Each row was made from one small tree. The marks that hang from a mark follow it in brackets, in the order of their numbers. Every link used is in the known rows. Write each row's tree.
Known rows
q738{q778 q790{q409{q802{q339}}}}: [-23, -14, -11, 28, -14, 6, -27, 20, -39, 11, 37, -3, -21, -44, -7, 13, 11, -11, 17, -17, 5, -26, 33, 33, -28, -4, -28, 2, 32, -11, 6, -6, -34]
q790{q409{q802}}: [-21, -16, -8, 1, -10, 3, -19, 5, -8, 2, 23, -5, -6, -21, -1, 9, 12, 2, 11, -17, 4, -18, 20, 16, -4, 3, -18, -2, 22, -16, 2, -15, -10]
q516{q171 q409{q778 q790 q802}}: [-5, -24, -18, 13, 8, 18, -24, 12, -15, -3, 12, -17, -26, -20, -26, -24, -8, -2, 12, -16, 8, -30, -11, 8, 2, 7, -15, 33, 26, -10, 47, -12, -6]
q802{q339{q516} q409{q778{q791}}}: [12, -13, -22, 21, 27, 9, -6, 13, 10, 14, 46, 11, -3, -11, -2, -8, -5, -24, 25, 4, 16, -24, 4, 9, 6, 17, -1, -8, 36, -2, 8, -37, 9]
q802{q339}: [-8, 10, 6, 21, -1, 7, 13, -8, 3, 1, 12, 6, 3, 5, 5, 1, 6, -4, 14, 5, 7, 3, -12, 7, -4, 1, 1, -11, 14, 9, 5, -3, 7]
q790{q409{q516}}: [-17, -12, -7, 9, 2, -9, -11, 17, -6, 4, 15, -20, 3, -5, -8, -19, -1, 2, -2, -16, 0, -9, 14, 13, -6, -1, 0, 10, 19, -15, 9, -6, -19]
q591{q171{q241{q339{q802}} q516{q409}}}: [0, -29, 28, 11, -5, -16, 18, -4, 52, -3, -19, 10, 14, 15, -23, 39, 5, 5, -11, -46, 18, -39, -2, 5, -8, -3, -36, 7, 6, 31, 13, 11, 57]
q802{q339{q516} q409{q790}}: [8, 0, 3, 53, 15, 13, 6, 18, -10, 20, 35, 0, -1, -9, -5, -33, 2, -18, 15, -20, 9, -10, -8, 16, 14, -10, 7, -7, 49, -4, 30, -29, 8]
q241{q171{q516{q409} q591}}: [5, -16, -11, 15, 4, 3, -14, -6, 48, 10, -16, -13, 9, 2, -5, 15, 1, 21, -16, -11, 14, -15, -35, 9, 0, -10, -5, 16, 12, 15, 44, 25, 39]
q339{q802{q409{q516{q171{q241}} q790}}}: [1, -7, 21, 25, -1, -2, 5, 5, 14, -10, 9, 0, 2, -12, -30, -24, 4, -1, 5, -30, -6, -30, -8, 8, 5, -1, -28, 25, 40, 3, 42, -3, 18]
q409{q778{q791} q802}: [-12, -17, -33, -13, 7, 11, -18, -5, -7, -8, 26, 10, -6, -15, -8, 20, 5, -6, 30, 25, 0, -19, -3, 0, -4, 30, -15, 0, 4, -14, -8, -22, -10]
q516{q171{q591} q339{q802} q409{q778}}: [15, -32, 11, 10, -10, 7, -15, -17, 49, -4, -13, 12, -2, -9, -13, -19, -10, 4, -1, -12, 39, -57, -3, 29, -8, -9, -37, 28, 18, 13, 37, 14, 41]
q591{q171{q241{q339{q516}}}}: [-8, -21, 21, 18, 20, -2, 22, 9, 40, -12, -13, -3, 12, 43, -8, 22, -5, -3, 6, -41, 16, -4, -1, -13, 4, -4, -9, 3, 11, 23, -6, 17, 52]
q516{q171{q241} q339{q802} q409}: [12, -21, 33, 5, -17, 3, 4, -16, 33, -10, -22, 17, -7, 6, -13, -14, -1, 10, -4, -32, 29, -47, 7, 16, -21, -6, -44, 23, 2, 18, 18, 7, 53]
q738{q790}: [1, -2, -6, 9, 2, 0, -6, 11, -26, 6, 6, -8, -1, -18, 2, -10, 0, 0, -8, -13, -9, -5, 8, 6, -11, -5, 1, 5, 4, 2, 2, 6, -15]
q790{q409{q516 q778{q791} q802}}: [-28, -28, -40, -5, 8, 1, -28, 12, -13, -4, 40, -9, -3, -19, -16, 1, 4, -6, 28, 8, 1, -28, 11, 11, -9, 29, -14, 9, 24, -28, 0, -27, -29]
q241{q171}: [1, -4, 8, 5, 7, 8, -3, -6, 13, -7, 0, -5, -6, 8, 0, 6, 10, 0, -4, -3, 7, 3, -15, 5, 5, -8, 3, 5, 5, 14, 10, 5, 16]
q171{q516{q409} q591}: [4, -12, -19, 11, -4, -4, -12, 0, 35, 15, -16, -8, 15, -6, -5, 10, -9, 20, -11, -7, 6, -19, -20, 3, -5, -3, -8, 12, 8, 0, 33, 20, 23]
q591{q171{q241{q339 q409{q802}} q516}}: [-31, -25, 13, 25, -7, -6, 12, -15, 60, -23, -3, 10, 42, 2, -19, 56, 21, 12, 12, -40, 0, -11, -7, -19, -6, 3, -38, 1, 18, 25, 7, 16, 59]
q791{q778}: [1, -1, -5, -25, 18, 0, -11, 1, 5, -10, 9, 9, -10, -13, -5, 9, 0, -1, 1, -4, 6, 3, 17, -13, -1, -12, 0, -3, -9, -5, -2, -2, -17]
q802{q409{q778{q791}}}: [13, -17, -32, -20, 12, 0, -22, 8, -6, 5, 28, 13, -8, -27, -11, 8, 2, -12, 12, 7, -3, -19, 13, 0, 8, 25, -11, 6, 13, -13, -1, -27, -12]
q802{q339 q409{q516 q778}}: [-2, -5, -10, 28, 22, -3, -6, 7, 5, -3, 37, -3, 0, -18, -9, -20, 4, -12, 27, 6, 1, -15, 0, 13, 8, 10, -5, 8, 36, 7, 29, -14, -7]
q802{q409{q516}}: [5, 0, -4, 11, 11, -7, -8, 6, 1, 0, 15, -8, 12, -21, -1, -21, -1, 1, 9, -4, -8, -8, 8, 7, 5, -1, -5, 9, 18, -5, 23, -3, -7]
q591{q171{q516{q409{q778{q791} q802}}}}: [-4, -23, -29, -6, 13, -1, -15, 9, 22, 12, 17, -12, 2, -14, -17, 33, -14, 9, 9, 5, 10, -33, -13, 7, 2, 19, -20, 17, -3, -5, 17, -10, 5]
q738{q778{q791} q790{q409}}: [-3, -22, -32, -12, -13, -6, -37, 32, -47, 23, 23, -1, -22, -36, -16, 12, -2, -10, -9, -16, -3, -22, 41, 18, -28, 7, -17, 12, 10, -29, -16, -9, -49]
q409{q790 q802}: [-19, -3, -6, 17, -5, 16, -5, 0, -27, -1, 15, 0, -4, -13, -11, -4, 11, 1, 21, 1, -6, -5, -15, 4, 3, 3, -8, -2, 17, -16, 12, -15, -9]
q409{q778 q790 q802{q339}}: [-27, -9, -12, 34, 5, 20, -4, 0, -24, -5, 35, 4, -16, -10, -19, -4, 17, -14, 39, 12, 2, -13, -22, 10, 8, 14, -7, -1, 34, -4, 17, -26, -10]
q241{q409{q516{q339} q802}}: [-23, -15, 6, 33, -11, 8, -6, -22, 14, -17, 12, 9, 36, -19, -1, -24, 16, 10, 27, -5, 10, -19, 2, 9, -21, -6, -29, 3, 13, 1, 12, -5, 22]
q409{q516{q171 q339} q790 q802}: [-16, 0, 12, 47, 3, 17, 2, -14, 1, -16, 9, -8, 18, -1, -18, -49, -4, 5, 37, 12, 13, -7, -21, 16, -6, -5, -15, 17, 24, -21, 34, 3, 3]
q591{q171{q241{q339} q516}}: [-12, -12, 18, 14, 7, -14, 23, -3, 51, -13, -17, 2, 25, 29, -22, 45, 5, 6, 4, -22, 6, 2, -11, -16, 4, 6, -15, 3, 3, 18, -3, 24, 43]
q241{q409{q516 q778{q791}}}: [-13, -23, -36, 0, 6, -2, -15, 3, 4, -6, 22, 0, 18, -14, -17, -8, 3, -4, 8, 0, -8, -18, -3, -10, -12, 20, -6, 13, 11, -2, 4, -19, -6]
q790{q409{q516 q778{q791} q802{q339}}}: [-35, -19, -35, 15, 8, 9, -16, 5, -11, -2, 53, -3, 0, -14, -11, 3, 11, -8, 42, 13, 6, -26, -1, 18, -12, 29, -13, -1, 38, -19, 7, -30, -22]
q591{q171{q241}}: [-12, -5, 18, -10, 2, -2, 15, 7, 22, -7, -17, -7, -3, 23, -8, 36, -1, 16, -3, -21, -7, -1, -9, -12, 10, 3, -13, 17, -9, 16, -6, 22, 23]
q790{q409}: [-7, -15, -4, -4, -8, -4, -13, 16, -8, 8, 13, -7, -8, -9, -5, 0, 5, -3, -9, -22, 4, -9, 21, 11, -1, -1, -3, 4, 16, -12, -3, -11, -14]

Which tree is each row?
[8, -7, 4, 8, 7, -10, 3, 14, 30, 20, -9, -23, 8, 0, -8, 12, -18, 15, -21, -19, 9, -15, -11, 8, 6, -12, -6, 19, -6, 9, 25, 13, 14] -> q591{q171{q516{q409}}}
[14, -12, -6, 36, 28, 4, -5, 17, 16, 8, 40, 2, -8, -10, -1, -19, -5, -24, 18, -10, 18, -23, 9, 13, 15, 1, 0, -1, 39, 12, 22, -25, 13] -> q802{q339{q516} q409{q778}}
[12, -28, -25, -7, -2, 15, -21, -13, 32, 0, -12, 8, 2, -1, -13, -10, -17, 11, 11, 7, 28, -34, -15, 10, -14, 14, -23, 30, 6, -11, 24, 12, 25] -> q516{q171{q591} q339 q409{q778{q791}}}
[6, 1, 35, 32, -3, -3, 13, -21, 39, -14, 0, 6, 23, 3, -8, -43, -7, -4, 12, 5, 28, -26, 0, 29, -12, -17, -24, 11, 14, 7, 23, 7, 25] -> q409{q516{q171 q339{q802}}}
[-16, -17, -23, 43, 8, 11, -11, 8, -11, 12, 31, -5, -12, -18, -27, -7, 8, -6, 24, 1, 10, -30, -26, 16, 1, 14, -9, 8, 32, -4, 41, -28, -1] -> q171{q516{q409{q778 q790 q802{q339}}}}
[-25, -34, -26, 6, 4, 5, -26, -1, -9, -6, 37, 4, 5, -15, -17, -13, 8, -6, 40, 15, 18, -33, 16, 22, -14, 24, -25, 8, 20, -32, -7, -30, -19] -> q790{q409{q516{q339} q778{q791} q802}}
[-18, -23, 43, 22, -19, -7, 19, -14, 49, -16, -9, 13, 32, 9, -16, 5, 14, 14, 1, -35, 11, -34, -1, 11, -11, -14, -43, 17, 6, 31, 3, 12, 53] -> q591{q171{q241{q409{q516{q339{q802}}}}}}
[-2, -25, -2, 12, 25, -9, -7, 1, 34, -35, 5, 0, 6, 2, -29, -8, 0, -9, 24, -24, 3, -16, 11, -16, 0, 19, -23, 28, 36, 12, 26, 10, 25] -> q802{q409{q516{q171{q241{q339}}} q778}}
[17, -18, 20, 24, -13, -9, 0, -14, 30, 15, -4, 16, 12, -12, -10, -17, 2, -1, -7, -9, 32, -45, 7, 31, -15, -12, -28, 1, -1, 8, 18, -12, 31] -> q171{q516{q339{q802} q409}}
[-12, -1, -6, 26, -6, 23, -4, -19, 36, -4, -1, -5, 7, -9, 10, 5, -7, 22, 21, -8, 19, -23, -30, 15, -15, -6, -26, 10, 33, 9, 54, 26, 39] -> q516{q171{q591} q409{q802{q339}}}
[-9, -20, -34, 0, -3, -10, -33, 34, -47, 18, 24, -13, -10, -32, -17, -7, -8, -7, -4, -8, -8, -22, 34, 20, -33, 7, -11, 19, 13, -31, -5, -3, -57] -> q738{q778{q791} q790{q409{q516}}}
[-26, -31, -45, 4, 12, 1, -35, 22, -40, 3, 46, -17, -5, -36, -14, -10, 5, -5, 20, -5, -8, -34, 22, 18, -22, 24, -14, 15, 28, -26, 5, -21, -45] -> q738{q790{q409{q516 q778{q791} q802}}}
[-3, -23, -14, 2, -12, -9, -36, 37, -41, 18, 16, -11, -27, -36, -15, 2, -1, -11, -16, -28, -2, -22, 46, 22, -21, -8, -15, 19, 13, -15, -4, 2, -46] -> q738{q778 q790{q409}}
[8, -28, -14, 21, 26, 11, -20, 14, 23, -2, 14, -23, -18, -7, -5, -30, -27, -5, 8, -22, 27, -41, 4, 9, -2, -1, -12, 25, 23, 5, 42, -7, 23] -> q339{q516{q171 q409{q778 q802}}}
[5, -31, -7, 34, 13, 9, -3, 19, -18, 14, 0, -4, -3, 12, -15, -38, -5, -15, -1, -43, 21, -20, -1, 4, -10, -9, 8, 2, 30, -3, 25, -19, 19] -> q241{q339{q516{q409{q790}}}}
[-47, -16, -8, 36, -26, 27, 3, -18, 14, -13, 7, 18, 18, -7, -13, 32, 35, 20, 29, -26, -13, -14, -41, -11, -11, 9, -31, 0, 43, 10, 25, 6, 45] -> q171{q241{q409{q790 q802{q339}}} q591}
[13, -14, 3, 21, -2, -4, -5, -5, 18, 14, -9, 4, 11, -4, -9, -20, -5, 8, -3, -4, 24, -21, 1, 14, -13, -5, -12, 7, -6, -3, 14, -2, 20] -> q171{q516{q339 q409}}
[-26, -26, -38, 5, 5, 5, -21, -6, 3, -13, 32, 3, 20, -26, -12, 1, 9, -1, 27, 7, -8, -24, -4, -6, -15, 23, -19, 8, 17, -6, 9, -22, -2] -> q241{q409{q516 q778{q791} q802}}
[-4, -39, 18, 43, -6, 8, 1, -23, 72, -13, 1, 19, 37, 8, -1, 9, 23, -11, -7, -49, 33, -34, -12, 11, -11, -30, -21, -13, 49, 41, 29, 6, 84] -> q241{q171{q591} q339{q516 q802} q409}
[-23, -17, -4, 9, -6, -6, 2, -1, 16, -17, -6, -2, 19, 3, -12, 2, 11, 15, -1, -29, -16, -8, -3, -20, -15, 6, -15, 17, 8, 16, 8, 8, 24] -> q171{q241{q409{q516}}}
[-7, -31, -22, 1, 6, -6, -29, 32, -34, 10, 28, -17, -23, -29, -14, -10, 5, -12, -13, -30, -3, -27, 33, 16, -5, 5, -2, 18, 22, -8, 2, -13, -38] -> q738{q790{q409{q778}}}
[-9, -20, 24, 22, -14, -8, -4, -3, 9, 1, 16, 8, 12, -8, -10, -32, 10, -8, 6, -14, 25, -38, 24, 39, -13, -12, -25, 3, 21, -7, 3, -17, 3] -> q790{q409{q516{q339{q802}}}}
[-11, -19, 19, 15, -2, 1, 3, -8, 41, -1, -15, -1, 10, 6, -13, 27, 0, 28, 14, -19, 19, -30, -9, 7, -5, 2, -40, 21, -10, 9, 11, 17, 46] -> q591{q171{q241 q516{q339 q409{q802}}}}
[3, -19, 4, 16, -10, 14, -7, 4, -32, 15, -6, 5, -12, -4, -14, -38, 3, 5, 1, -16, 15, -21, -5, 16, -10, -5, -8, 15, 4, -14, 15, -15, 1] -> q516{q339 q409{q790}}
[-11, -31, -44, -8, 2, 19, -29, 12, -43, 11, 23, 1, -24, -22, -23, -3, 4, -3, 19, 0, -1, -36, -13, 5, -7, 28, -14, 15, 14, -24, 15, -35, -20] -> q516{q409{q778{q791} q790 q802}}
[-5, -17, -33, -7, 6, 10, -13, 12, -33, 8, 19, 5, -16, -3, -28, -4, 4, -13, 12, 14, -6, -9, -15, -5, 6, 26, 6, 8, 10, -23, -4, -30, -26] -> q409{q778{q791} q790}
[-43, -8, 0, 35, -8, 10, 9, -17, 19, -24, 16, 7, 24, -5, -3, 13, 24, 16, 33, -19, -9, -12, -17, -9, -22, 9, -29, 0, 28, 22, 16, 2, 37] -> q171{q241{q409{q516 q802{q339}}}}
[-16, -23, -16, 7, -14, -2, -41, 26, -42, 10, 26, -9, -24, -47, -11, 10, 6, -7, 3, -23, -2, -29, 45, 26, -25, -4, -29, 14, 19, -20, 0, -1, -42] -> q738{q778 q790{q409{q802}}}
[-19, -4, -1, 31, -1, 5, -4, -13, 33, -21, 12, -14, 31, -21, -4, -21, -3, 11, 11, -16, -1, -10, -7, -2, -15, -8, -21, 16, 26, 5, 39, 10, 19] -> q241{q409{q516{q171} q802}}
[11, -9, 11, 36, 22, 3, 12, -2, 40, -12, -2, -4, 18, 22, -3, -26, -17, -17, 7, -23, 28, -1, 4, -3, -5, -13, 4, -2, 29, 7, 18, 7, 38] -> q241{q339{q516{q171}}}
[4, -27, -20, -3, 4, 19, -24, -14, 10, -5, 9, 9, -8, -15, -11, -15, -11, 2, 26, 8, 30, -39, 1, 13, -18, 19, -33, 22, 4, -14, 17, -13, 14] -> q516{q171 q339 q409{q778{q791} q802}}
[-8, -17, 4, 13, 3, 11, -3, -23, 39, -19, -15, 8, 17, 19, -2, 24, 20, 3, 9, -10, 16, 4, -26, 0, -3, -7, -6, -4, 25, 19, 17, 27, 45] -> q241{q171{q591} q339}
[-18, -31, 3, -9, -1, -5, -1, 11, 31, -14, -4, -3, -3, 5, -22, 36, 8, 9, -10, -40, -9, -17, 0, -18, 9, 8, -22, 29, 3, 28, -1, 10, 28] -> q591{q171{q241{q409{q778}}}}
[-35, -31, -12, 27, -17, 0, -1, -29, 65, -28, -9, 23, 48, -4, -15, 53, 30, 16, 23, -29, -1, -15, -16, -24, -18, 11, -40, -6, 31, 16, 13, 22, 69] -> q171{q241{q339 q409{q802}} q516 q591}
[-2, -4, -4, 22, 6, 2, -4, -13, 59, -3, -9, -7, 22, 9, -6, 24, 7, 13, -5, 9, 9, 2, -40, 3, 9, -8, 1, 5, 15, 11, 28, 28, 36] -> q241{q171{q516 q591}}
[12, -8, -26, -1, 24, -2, -17, 8, 18, -7, 26, -9, 6, -22, -18, -23, -16, -8, 17, 11, 0, -18, 2, 1, 4, 20, -9, 25, 25, -14, 28, -9, -11] -> q802{q409{q516{q171} q778{q791}}}
[-15, -22, 3, 24, -22, -2, 0, -24, 65, -9, -20, 23, 41, 4, -16, 24, 19, 24, 4, -18, 6, -14, -17, -13, -12, 3, -31, 10, 9, 11, 6, 24, 62] -> q171{q241{q409} q516{q339} q591}
[12, -28, -9, 16, 8, -7, -15, 1, 18, 9, 1, 3, -3, -6, -19, -19, -7, -2, 2, 2, 26, -31, 5, 14, -5, 6, -13, 18, -4, -1, 14, -9, 12] -> q171{q516{q339 q409{q778}}}
[-22, -33, -17, -11, -4, 9, -3, 17, 0, -2, 7, 4, -3, 3, -39, 33, 12, 6, -1, -29, -17, -16, -19, -22, 8, 23, -16, 27, 11, 2, -5, -13, 11] -> q591{q171{q241{q409{q778{q791} q790}}}}
[4, -1, 13, 18, -8, 12, 1, -23, 49, -10, -19, 7, 22, 9, -1, -12, -10, 14, 11, 7, 22, -5, -18, 9, -3, -10, -16, 15, 11, -4, 20, 33, 35] -> q516{q171{q591} q339}
